What can hang from each mark
Z534: Z723 Z851
Z81: Z637 Z642
Z724: Z851
Z637: Z53 Z81
Z642: Z81 Z723
Z851: Z534
Z723: Z534 Z642
Z394: Z53 Z661
Z53: Z394 Z637
Z661: Z394

Every row comes from one small tree of marks. Brackets hold a mark, then the marks that hang from it, in the order of their numbers. Every link used is in the known rows. Which tree was each row made from?
Known rows
{Z637 {Z53 Z394}}: [  3.0  -5.8 -15.0 -13.7  37.8  -2.3  -3.8 -16.4  22.5   3.1  31.7 -19.5
  11.3  14.3 -41.4   3.1  16.0  22.8 -21.1  22.7   3.9  13.0]
{Z637 {Z53 Z394} {Z81 Z642}}: [  3.6  20.0 -22.9  -2.6  28.4  16.2  21.2 -13.3  -7.3  -7.2  18.6   3.5
   3.9  -0.1  -3.0  -6.6 -15.3   7.3 -18.5  30.2   5.5   0.3]
{Z851 {Z534 Z723}}: [-10.4 -12.2  -1.5 -17.4  52.5 -31.4 -33.6  -2.0  23.7  25.6 -23.4  -1.1
 -16.3  12.2 -14.7  -4.4 -17.2  -4.0  -0.7  15.1 -37.4  32.6]
{Z53 {Z394 Z661} {Z637 {Z81 Z642}}}: [ 20.0  -5.7 -13.5  -4.3  -4.5  27.7  35.0   0.4  -4.1   3.5   5.2  22.0
 -13.5  -3.3   5.2  -0.7   8.9 -22.5 -48.6   2.0  -4.9  11.7]
{Z637 Z53 {Z81 {Z642 Z723}}}: [ -4.0  11.2 -19.3   2.0  37.9  18.5   5.1  -6.8 -23.8  -8.7   6.5   7.7
  -4.7 -20.9   2.5  -1.2 -29.5  10.8  14.8   4.0  -8.6  -5.9]
{Z642 {Z723 {Z534 Z851}}}: [  5.9  -8.6  14.6   9.1   3.9 -24.9 -32.6   7.5  26.8  20.4   3.1  -4.6
 -12.1  14.3 -13.7   6.7  27.8   4.9  -6.8 -22.8   4.0  13.1]
{Z661 {Z394 {Z53 Z637}}}: [ 12.4 -16.0   5.2 -15.8 -14.1   8.9  16.2  -8.2  13.1   4.2  11.4 -18.7
  22.6  13.0 -46.6  -1.6  29.0  -9.6 -33.0  -6.3 -15.3  20.3]
{Z724 {Z851 {Z534 {Z723 {Z642 Z81}}}}}: [-24.8  21.6  25.2 -18.2 -21.3 -23.2 -37.6   3.0  22.4  25.2 -67.2 -18.4
   4.0  -1.1  51.3   2.8 -20.4 -22.7 -10.5  12.6  -2.6   4.1]
{Z394 {Z53 {Z637 {Z81 {Z642 {Z723 Z534}}}}} Z661}: [ 11.4 -16.2  10.9  -8.8 -21.7  24.4  20.5   5.2 -31.4 -16.8 -48.9  27.0
 -29.4 -25.8  12.9  -9.3 -17.2   3.4  -4.6 -25.1 -11.0  -9.9]
{Z661 {Z394 {Z53 {Z637 Z81}}}}: [ 24.9 -14.6   9.3 -13.0  -9.8  21.0  21.2   4.9   2.2  14.4  -3.8  -5.9
  12.6   2.7 -40.2  -9.3  13.5 -24.5 -34.1  -4.9 -10.5  11.6]
{Z53 {Z394 Z661} {Z637 {Z81 {Z642 {Z723 Z534}}}}}: [ 16.1 -14.2  17.1  12.2 -22.4  35.8  27.2   2.7 -19.9 -23.3 -28.2  41.6
 -23.1 -12.2  11.7  -1.9  12.2   4.8   0.3  -3.3   3.9  12.4]
{Z394 {Z53 {Z637 {Z81 Z642}}} Z661}: [ 15.8  -7.2 -19.3 -25.1  -3.4  16.5  27.6   3.3 -15.8  10.2 -16.9   7.8
 -18.0 -16.9   5.7  -9.4 -19.7 -23.9 -51.8 -18.5 -18.7  -9.8]
{Z661 Z394}: [ 12.8 -14.0 -14.1  -4.2   6.9 -15.7  -6.0  -4.5  23.6  12.8  26.2  -9.0
  34.4  27.7 -47.9   7.1  45.1  -9.2 -32.3   8.1 -10.4  33.7]
{Z661 {Z394 Z53}}: [  7.8 -12.4 -13.3 -27.5  -7.3 -13.1   9.2  -7.9  15.5   0.9   2.4 -17.5
  31.9  15.8 -49.7   0.5  14.8   0.3 -34.6   9.5  -3.6  20.2]
{Z723 Z534}: [ 24.7 -17.7   0.2   5.4  17.4 -34.8 -38.3   8.9  25.6  36.1  18.7  -1.8
   8.8  38.4 -27.1   1.5  38.7  -1.1 -24.8  -4.2 -18.1  24.7]
{Z851 {Z534 {Z723 {Z642 {Z81 {Z637 Z53}}}}}}: [-34.3   8.3  11.9  -2.6   2.8  -8.0 -21.2   1.7 -18.1 -11.2 -37.5  -3.4
  -3.6 -21.1  35.4  -8.2 -37.0   4.0  54.8   8.9  -8.1 -14.9]
{Z642 {Z81 {Z637 {Z53 Z394}}} Z723}: [ -6.8  -6.0  -3.2  -0.4   5.0  24.7  32.1   2.2 -10.0 -35.8  35.7   1.5
  10.3 -14.4 -16.3  15.9 -29.3  27.8  55.3  13.0  27.2 -11.3]
{Z723 {Z534 Z851} {Z642 {Z81 Z637}}}: [  6.3  11.9  19.8  23.0 -61.1 -27.3 -22.2  26.9   6.3  25.8   7.9  -3.6
  10.6  15.3  41.1   1.6  27.2 -25.8  -1.1 -27.3  24.0 -14.9]
{Z724 {Z851 {Z534 {Z723 {Z642 {Z81 {Z637 Z53}}}}}}}: [-42.2  21.5  15.9  -2.2 -11.4 -14.8 -21.5 -14.0  -0.5 -11.9 -46.7 -20.5
   0.1  -7.4  46.5  -1.0 -24.2  -1.6  34.4  13.9   0.7 -28.6]
{Z723 Z534 Z642}: [ 16.2  -7.4  15.6  10.8 -17.8 -33.0 -50.1  10.4  11.3  39.4 -10.6  -3.3
  22.1  24.6   6.9  -2.5  53.9  -7.1 -25.4  -6.2  -9.2  24.9]
{Z534 {Z723 {Z642 {Z81 {Z637 Z53}}}} Z851}: [-36.3  17.2  12.8   4.0 -18.5  -6.4 -25.5  12.2   8.3   6.4 -22.1 -29.1
 -12.7 -33.5  36.5   2.3  -6.1 -16.8  23.1 -19.2  20.1 -41.1]
{Z661 {Z394 {Z53 {Z637 {Z81 {Z642 {Z723 Z534}}}}}}}: [  9.8   1.2  27.4  10.3 -42.0  35.3  32.9  -3.5 -32.6 -32.1 -31.5  24.8
   5.1 -10.3   0.1 -12.4  -0.3   1.4  18.9  -4.3  -5.1   7.7]
{Z642 {Z81 {Z637 Z53}} {Z723 {Z534 Z851}}}: [-10.0   0.5  13.2  18.0 -11.3  -2.4  -7.9   7.1  -1.1 -17.9  18.6  -4.1
 -13.0  -5.3   2.0   6.1  -6.5  20.6  48.6 -26.7  24.9 -34.8]
{Z851 {Z534 {Z723 Z642}}}: [-17.9  -1.2  14.1 -11.9  17.7 -30.1 -45.1   0.9   9.4  28.2 -53.0  -3.8
  -2.8  -1.2  20.2  -8.0  -2.4 -11.1  -1.8  12.0 -27.6  32.4]

Which tree is each row?
[ -2.5 -18.2 -25.1 -18.5  -1.4   9.0  28.5  -0.4   0.4 -30.0  22.5  -0.5
   2.5  -6.2 -23.3  11.0  -8.0  18.4   2.4   6.4  24.1 -24.2]	{Z642 {Z81 {Z637 {Z53 {Z394 Z661}}}}}
[ -8.8  21.5   3.6  17.8   9.9   5.2 -12.5  -7.1 -11.6  -9.4 -12.4   6.7
 -25.1 -11.6  18.3 -10.1  -8.5  14.5  10.6 -13.6  10.3 -21.5]	{Z637 Z53 {Z81 {Z642 {Z723 {Z534 Z851}}}}}
[  7.6  17.2   7.1  19.7  -8.1  -6.3  -7.7  10.7  -3.1  10.9  -8.8  19.3
 -20.4   0.4  26.5  -3.9  -3.5 -10.3  -3.3 -15.6   6.1   0.5]	{Z637 {Z81 {Z642 {Z723 {Z534 Z851}}}}}
[  2.6  -0.8 -13.4  -2.3   6.9   9.0  25.7   1.1   3.3 -15.2  51.0  -7.5
  15.7   7.7 -18.4   9.4 -14.2  12.5  20.2  16.7  20.0 -12.5]	{Z642 {Z81 {Z637 {Z53 Z394}}}}
[ 19.9  10.2  -9.1  -9.3   3.3  16.7  24.2   6.6 -12.0  25.7  10.8   1.5
  -5.8  -3.9   8.8 -10.8 -25.7 -29.2 -33.5  -8.6 -22.6   1.1]	{Z394 {Z53 {Z637 {Z81 Z642}}}}
[ 27.1 -30.8  -7.4 -32.4  11.0   9.7   8.3  13.3   4.8  30.2 -21.4  -2.7
 -21.3 -13.3 -28.7  -5.4  -4.3 -23.0 -56.5 -25.1 -16.0  -6.7]	{Z394 {Z53 {Z637 Z81}} Z661}
[ 25.1   8.2 -10.5  14.6  15.6  13.9   8.4   9.0  -3.9  37.7  34.2  10.3
  -3.1   9.4  11.4  -4.2   3.6 -39.3 -31.6 -10.0 -29.6  14.1]	{Z53 {Z637 {Z81 Z642}}}
[  1.8  -9.9 -20.9   4.2  30.6  -3.6  16.7 -15.3   7.9 -12.1  55.8  -9.6
  12.2  20.6 -40.5   6.0  15.5  18.6   9.2  22.1   3.6   1.8]	{Z81 {Z637 {Z53 Z394}}}
[ -0.3 -13.5   8.9  16.4   0.0   3.3  -6.1   9.6 -15.5 -23.4  19.6   7.0
   1.9  -3.0  -9.6   7.3 -10.2  28.9  65.2 -11.5   7.7 -20.9]	{Z642 {Z81 {Z637 Z53}} {Z723 Z534}}
[-14.6   2.9  -2.9  28.8  -2.1   9.8  26.8 -22.9 -27.3 -58.6  27.8  19.3
   4.8   8.6   1.5   2.2   2.0  44.0  61.7  21.7   9.1  -1.5]	{Z81 {Z637 {Z53 Z394}} {Z642 {Z723 Z534}}}
[-17.6   0.4   2.3 -15.9  38.5 -38.0 -34.1 -15.3  41.4  24.6 -32.6 -19.0
 -13.0  25.6  -2.9   2.9  -5.9 -11.4 -19.9  19.1 -29.2  19.1]	{Z724 {Z851 {Z534 Z723}}}
[ -5.1   9.8   1.4   2.6 -28.3  10.2  12.8   3.2 -11.6 -12.2  21.2  -9.8
  29.1  -6.8  15.1   5.3   0.9   7.0  20.3  14.6  30.0 -13.1]	{Z723 {Z642 {Z81 {Z637 {Z53 Z394}}}}}
[-19.9   8.4  14.8  -4.6  -3.7 -29.5 -49.5  11.0  35.5  45.3 -37.9 -28.8
 -11.7 -14.4  21.4   3.0  28.7 -31.8 -34.4 -15.9   0.1   7.3]	{Z534 {Z723 Z642} Z851}
[ -9.5  13.2 -33.5  12.6  16.1   2.8  35.4 -25.3 -11.9 -33.3  59.4   0.9
  15.5  17.4  -5.9   3.3  -0.7  16.8  14.9  27.9   0.8  -2.4]	{Z81 {Z637 {Z53 Z394}} Z642}
[  0.6   6.8  -0.5  15.9  21.9  10.5 -10.8  -6.1 -26.0 -14.6 -10.5  17.5
 -10.1  -9.4   7.4  -8.9 -11.4  23.3  26.7   2.4  -7.0  -7.9]	{Z637 Z53 {Z81 {Z642 {Z723 Z534}}}}
[ -5.2  15.2   2.4  16.7 -12.2 -18.3 -12.9  -3.1   7.1   1.3   7.1   6.2
  -8.9  11.0  20.4   3.5  11.5   4.7  -2.2 -17.8   2.4   9.3]	{Z81 {Z642 {Z723 {Z534 Z851}}}}
[-10.2 -22.9 -13.8 -16.5  -3.8  24.9  36.0  -0.6 -13.9 -50.9   7.7   8.1
  -2.5 -27.4 -20.3  17.1 -22.3  33.6  37.0   3.0  30.7 -21.6]	{Z642 {Z81 {Z637 {Z53 {Z394 Z661}}}} Z723}
[-10.2  20.0  24.6  18.5 -56.2  -2.7  -4.4   3.0   0.1 -14.6   1.5 -10.6
   8.1   3.3  31.1  -2.6  20.6  10.4  15.1  -2.5  48.0 -28.6]	{Z723 {Z534 Z851} {Z642 {Z81 {Z637 {Z53 Z394}}}}}
[ 11.8   6.9 -16.0   3.4  20.3   6.7  10.2  10.4 -14.3  11.3  10.5  20.3
   1.0  -8.9  10.8   5.5 -24.3 -14.4   1.4   1.6 -12.5  15.7]	{Z637 {Z81 {Z642 Z723}}}
